Each row was made from one small tree. Brackets hold a mark, then the marks that hang from it, in alphabetical order. Every link used is in the known rows. Write each row's tree.
Known rows
(lata sipezun (subokuf (ninap fenok))): [  6.1 -21.6   0.7 -16.2   6.9  -6.3 -19.7 -34.3  22.0 -18.8  -3.7  -5.9
  -1.7  -3.7   7.0  21.0  -9.0   1.2  11.6   5.9   6.2]
(sipezun lata (rito subokuf)): [ 59.5 -28.8  39.1 -19.0 -24.2 -24.6 -24.8   8.4  -1.1  -0.5  17.9  30.6
   3.2 -15.6  -6.9  23.0   0.0 -12.0   6.2  -3.8  35.8]
(lata (sipezun komi ninap rito) subokuf): [ 70.2 -28.7  49.7 -12.2 -24.0 -10.3 -20.7 -27.6  25.4 -15.8   4.3  33.5
 -15.9  -4.1 -14.3  20.7  -2.4 -22.6  11.6   5.7 -26.9]
(lata sipezun): [ 20.7 -28.1  11.7 -15.2 -14.6  16.4 -22.7 -12.2  10.5   1.2  -1.4  23.1
   1.4  -1.0  -1.8  12.5 -11.3   5.7  15.7  -5.6   4.6]
(rito fenok sipezun): [ 28.1 -25.3   7.3 -31.9  -7.2  23.2 -22.7  -5.3  -8.1   4.9   9.8  16.0
   9.9 -11.0   0.4  18.8   0.5  16.9   5.3   8.3  43.3]
(lata sipezun subokuf): [ 26.6 -19.6   7.8 -10.8 -17.3  -6.7 -21.9 -28.9  23.4   3.0  -3.7  28.6
  -0.8   1.0  -2.3  11.9 -10.5   1.7  15.4   2.7   5.5]
(rito (fenok ninap) sipezun subokuf): [ 30.1 -21.6   9.7 -26.2 -17.6   2.8 -20.2 -18.2 -18.7   6.9   7.1  15.9
  13.1  -7.4   4.6  30.4  -5.2  12.2  15.2   8.7  57.2]
(sipezun lata ninap (rito fenok subokuf)): [ 89.1 -30.2  48.2 -21.3 -23.5 -24.8 -19.7   0.1  -2.9   5.3  22.8  23.5
  -7.4 -22.9  -9.0  29.2   6.6 -16.8   0.9   5.4  32.8]
(rito subokuf): [ 17.3 -17.5  13.0 -15.4 -14.6 -24.8 -21.3   1.4  -4.2   1.5   4.4  21.7
 -11.7 -11.6   3.1  24.1  -7.6   4.9  12.6  -0.1  46.4]
(fenok ninap): [ 29.3 -30.6  12.3  -8.7 -20.9 -10.3 -18.5  -3.7 -10.3  -3.8   0.5  22.6
   8.0  -7.1   2.4  16.6 -18.2  -1.1  31.2  11.1 -11.8]
(sipezun lata (ninap fenok subokuf) rito): [ 80.1 -36.8  46.3 -20.0  -3.1  12.7 -21.1   5.9   7.6 -10.3  17.6  -1.4
 -31.4 -19.1 -11.4  24.8   7.5 -25.2   5.3   2.3 -32.0]
(ninap fenok subokuf): [ 25.2 -21.4   6.7 -20.7  10.2  15.1 -20.8   0.8   0.5  -9.9   3.8  -7.9
 -29.0  -9.7  -1.9  21.4   2.4   4.5   9.7   1.7   0.5]
(subokuf ninap): [  4.2 -29.0   9.3 -13.9  -3.7 -10.1 -19.4   1.9  -2.9 -15.6   1.6   9.8
   6.9 -14.6   5.5  22.5 -16.7   0.8  16.9   7.1  14.4]
(fenok (ninap subokuf)): [ 34.5 -27.9  11.5  -6.7 -11.5   9.0 -18.7  -5.7  -6.7  -3.6  -2.6  17.3
  -5.8  -4.4  -4.8  22.2 -14.5  -5.2  29.0   7.5 -17.3]
(lata (sipezun ninap rito) subokuf): [ 66.0 -25.2  37.2  -9.8 -21.6  -5.7 -20.5 -27.4  26.7  -0.1  13.2  33.5
 -26.9  -2.3 -11.8  21.3  -6.4 -19.8   9.4   1.9 -24.3]
(lata (sipezun (rito fenok))): [ 63.0 -25.4  22.9 -26.2  -9.9  23.6 -24.7 -13.7   6.1   1.4  18.0  25.0
  -2.0  -2.1 -13.8  19.8   1.7   3.9   5.0  -2.9  17.1]
(rito (sipezun lata) (subokuf ninap)): [  5.0 -33.7  20.3 -24.3 -13.8  -3.4 -23.1  -2.7  -3.1  -7.1   0.2  11.0
  30.3 -18.0   7.4  29.3  -9.8  -0.5   7.0  -1.6  61.7]
(lata subokuf): [ 28.1 -17.9   9.1 -10.5 -16.4 -30.0 -21.0 -12.4   9.3  -0.7   2.7  27.8
  -5.8 -10.9   0.4  14.6  -9.4   0.2  15.2  14.2  10.6]
(ninap fenok): [ 20.7 -24.5   7.3 -22.0   1.0  -4.9 -21.5   1.5  -2.2 -11.1   6.1  -2.6
 -14.5 -13.1   6.5  14.8  -0.3   7.4  13.5   6.8   6.1]
(subokuf (ninap fenok)): [  1.6 -27.7   5.4 -20.9  11.5  -8.1 -19.0  -1.2  -3.3 -23.0   2.3 -14.9
  -3.4 -14.5  11.3  23.2  -7.9   3.8  13.4   9.0  10.4]

Which tree is each row?
[ 63.0 -24.0  32.8 -17.4  -7.1  -3.2 -19.0 -29.8  25.9  -7.2  13.5   9.1
 -37.5  -3.8  -5.4  21.6   3.3 -15.8   6.8   3.1 -28.4]
(lata (sipezun (ninap fenok) rito) subokuf)
[ 45.6 -27.7  19.4 -26.6  -3.2  39.7 -19.5  -8.4   0.1   5.5   7.5   8.0
 -22.6 -14.1  -7.0  30.4   1.7   1.9   3.4   6.3  15.3]
(rito fenok (sipezun (ninap subokuf)))
[ 74.3 -34.3  35.6 -21.8 -20.4  16.6 -21.3 -23.0  -3.3 -14.3   5.8  27.2
  20.5   2.3 -14.8  19.9  -3.7  -4.8  20.1   6.2  -7.6]
(lata (sipezun komi (rito (fenok ninap))))
[  8.9 -22.8   4.5  -9.5  -7.1  -9.9 -20.2 -31.3  22.7 -11.0  -6.8  16.9
   9.4  -2.6   2.1  20.7 -17.7  -0.4  14.6   4.4  10.2]
(lata sipezun (subokuf ninap))
[ 82.2 -28.9  46.9 -28.0 -21.5 -25.9 -23.9   2.3  -5.6 -11.0  13.5  26.5
  20.7 -21.1 -13.5  25.3  10.1  -8.2   1.8   6.0  53.6]
(sipezun komi lata (rito fenok subokuf))
[ 76.1 -26.0  23.3 -19.0  -7.7  17.0 -19.6  -8.0 -12.0  -2.8  18.5  19.3
 -10.4  -5.0 -15.4  29.3  -2.7  -6.8  16.0   9.9  -4.9]
(sipezun (rito (fenok (ninap subokuf))))
[ 50.6 -30.8  30.5 -11.9 -26.1 -37.1 -22.5  -8.5  12.5 -14.1  -8.1  30.2
  30.5 -17.7  -5.5   8.0  -4.5 -10.3  15.6  17.8   6.3]
(sipezun komi (lata subokuf))
[ 31.8 -31.4  20.0 -17.0  -4.9  15.9 -18.7 -17.0  12.9  -5.8   0.4  -4.2
 -26.6  -6.0   2.9  17.2  -2.6  -3.0  13.1  -3.1 -22.0]
(lata (sipezun (ninap fenok)))
[ 72.9 -24.8  37.3 -21.3 -19.7 -25.0 -20.7  -9.6 -18.1 -14.3  12.2  24.3
   7.4 -10.0  -8.0  32.1   0.4  -4.8  16.2  11.6  34.0]
(sipezun komi (rito (fenok ninap) subokuf))
[ 64.7 -37.4  52.3 -17.4 -20.7  13.7 -21.9 -10.7  13.2 -16.0   4.4  26.8
 -13.0  -4.7 -13.8  20.8  -3.1 -17.8  12.9  -3.2 -27.1]
(lata (sipezun komi ninap rito))
[ 41.2 -29.4  20.0 -27.2 -11.6  20.4 -19.7  -7.3  -4.5   5.7  10.5  12.9
  -7.9 -15.9  -0.2  23.4  -1.1   5.3   6.3  10.6  20.9]
(rito fenok (sipezun ninap))
[ 87.3 -28.8  48.1 -21.4  -5.9  12.4 -19.4  -0.9   0.0 -15.1  13.1  15.5
 -26.1 -15.9 -21.0  31.1   8.3 -15.7   4.3  10.5  -7.7]
(sipezun komi (ninap subokuf) (rito fenok))
[ 46.8 -35.5  48.6 -21.3 -15.8 -31.2 -22.8   5.6  -2.5 -27.8   5.7  20.1
  25.2 -20.0  -5.6  30.6  -3.1 -18.3   8.4   1.3  38.7]
(sipezun komi lata (rito (subokuf ninap)))
[ 23.0 -17.2   8.5 -32.6  -9.7   5.6 -23.3  -9.7 -10.3   9.2  10.4  14.9
   0.9 -11.7   2.8  29.2   2.2  17.3   1.3   2.0  78.4]
(rito fenok sipezun subokuf)
[ 39.1 -30.9  33.0 -25.7   0.3 -25.2 -22.5   3.1  -2.7 -20.8  16.8  -4.6
   2.4 -19.0   2.4  31.7   2.2 -12.1   3.9   0.0  36.6]
(sipezun lata (rito (subokuf (ninap fenok))))
[ 43.5 -30.2  31.9 -17.8   2.7   7.9 -18.3  -2.0   2.9 -23.0  -4.9 -10.2
 -35.5 -16.7  -5.2  25.2   5.3 -11.4  12.9   8.4 -24.3]
(sipezun komi (ninap fenok subokuf))
[ 42.4 -27.0  27.8 -14.1  -9.6 -10.7 -17.8 -33.6  24.1 -17.4 -10.7   2.8
 -17.5  -7.6  -0.8  17.1   1.2 -10.7  13.4   9.7 -22.9]
(lata (sipezun komi (ninap fenok)) subokuf)
[ 36.9 -35.5  31.9 -18.3  -6.2  12.2 -18.8 -17.7  12.5 -20.1  -9.2  -3.6
 -15.4  -7.9   0.7  16.8   0.0  -5.9  14.8   0.8 -24.5]
(lata (sipezun komi (ninap fenok)))
[ 32.3 -34.2  27.7 -10.6 -17.1 -40.7 -20.7 -11.4  11.6 -26.7 -13.2  19.3
  40.9 -21.0  -0.7  16.7 -11.0 -12.4  16.8  19.5  10.8]
(sipezun komi (lata (subokuf ninap)))
[ 31.8 -22.7  19.2 -13.3 -19.5 -10.9 -22.7 -28.7  22.2 -12.7 -13.1  30.0
   9.9  -0.8  -6.6  11.9  -7.8  -0.5  16.6   5.5   3.2]
(lata (sipezun komi) subokuf)
[ 29.6 -21.3  21.5 -34.9 -11.8   0.4 -23.1  -9.9 -11.3  -6.3   1.5  15.2
  11.4 -12.8  -0.9  28.8   5.7  15.4   2.9   5.5  77.2]
(rito fenok (sipezun komi) subokuf)
[ 70.8 -33.2  47.6 -22.1 -14.4 -24.9 -19.7   3.5   1.6  -6.0  20.1   3.6
 -24.6 -21.3  -1.6  28.4   8.6 -21.5   3.7   0.0   8.9]
(sipezun lata (ninap fenok) (rito subokuf))
[ 41.6 -24.7  34.0 -28.1 -16.3  -1.7 -19.8 -12.3  -8.5  -4.6   1.9  12.5
  -4.9 -18.4  -0.6  32.8   4.7   2.2   3.0   7.6  55.6]
(rito fenok (sipezun komi ninap) subokuf)
[ 13.7 -26.4  17.4 -11.0  -9.3 -13.5 -19.8 -31.3  21.5 -25.3 -16.2  17.9
  20.3  -3.6  -1.5  19.7 -15.0  -3.9  16.5   8.8   8.2]
(lata (sipezun komi) (subokuf ninap))
[ 63.7 -35.5  43.5  -6.5 -31.3 -40.2 -18.3 -10.5  15.0 -13.7  -8.1  28.4
  13.6 -23.5  -5.7  12.5  -5.7 -22.3  15.4  19.5 -16.2]
(sipezun komi (lata subokuf) ninap)
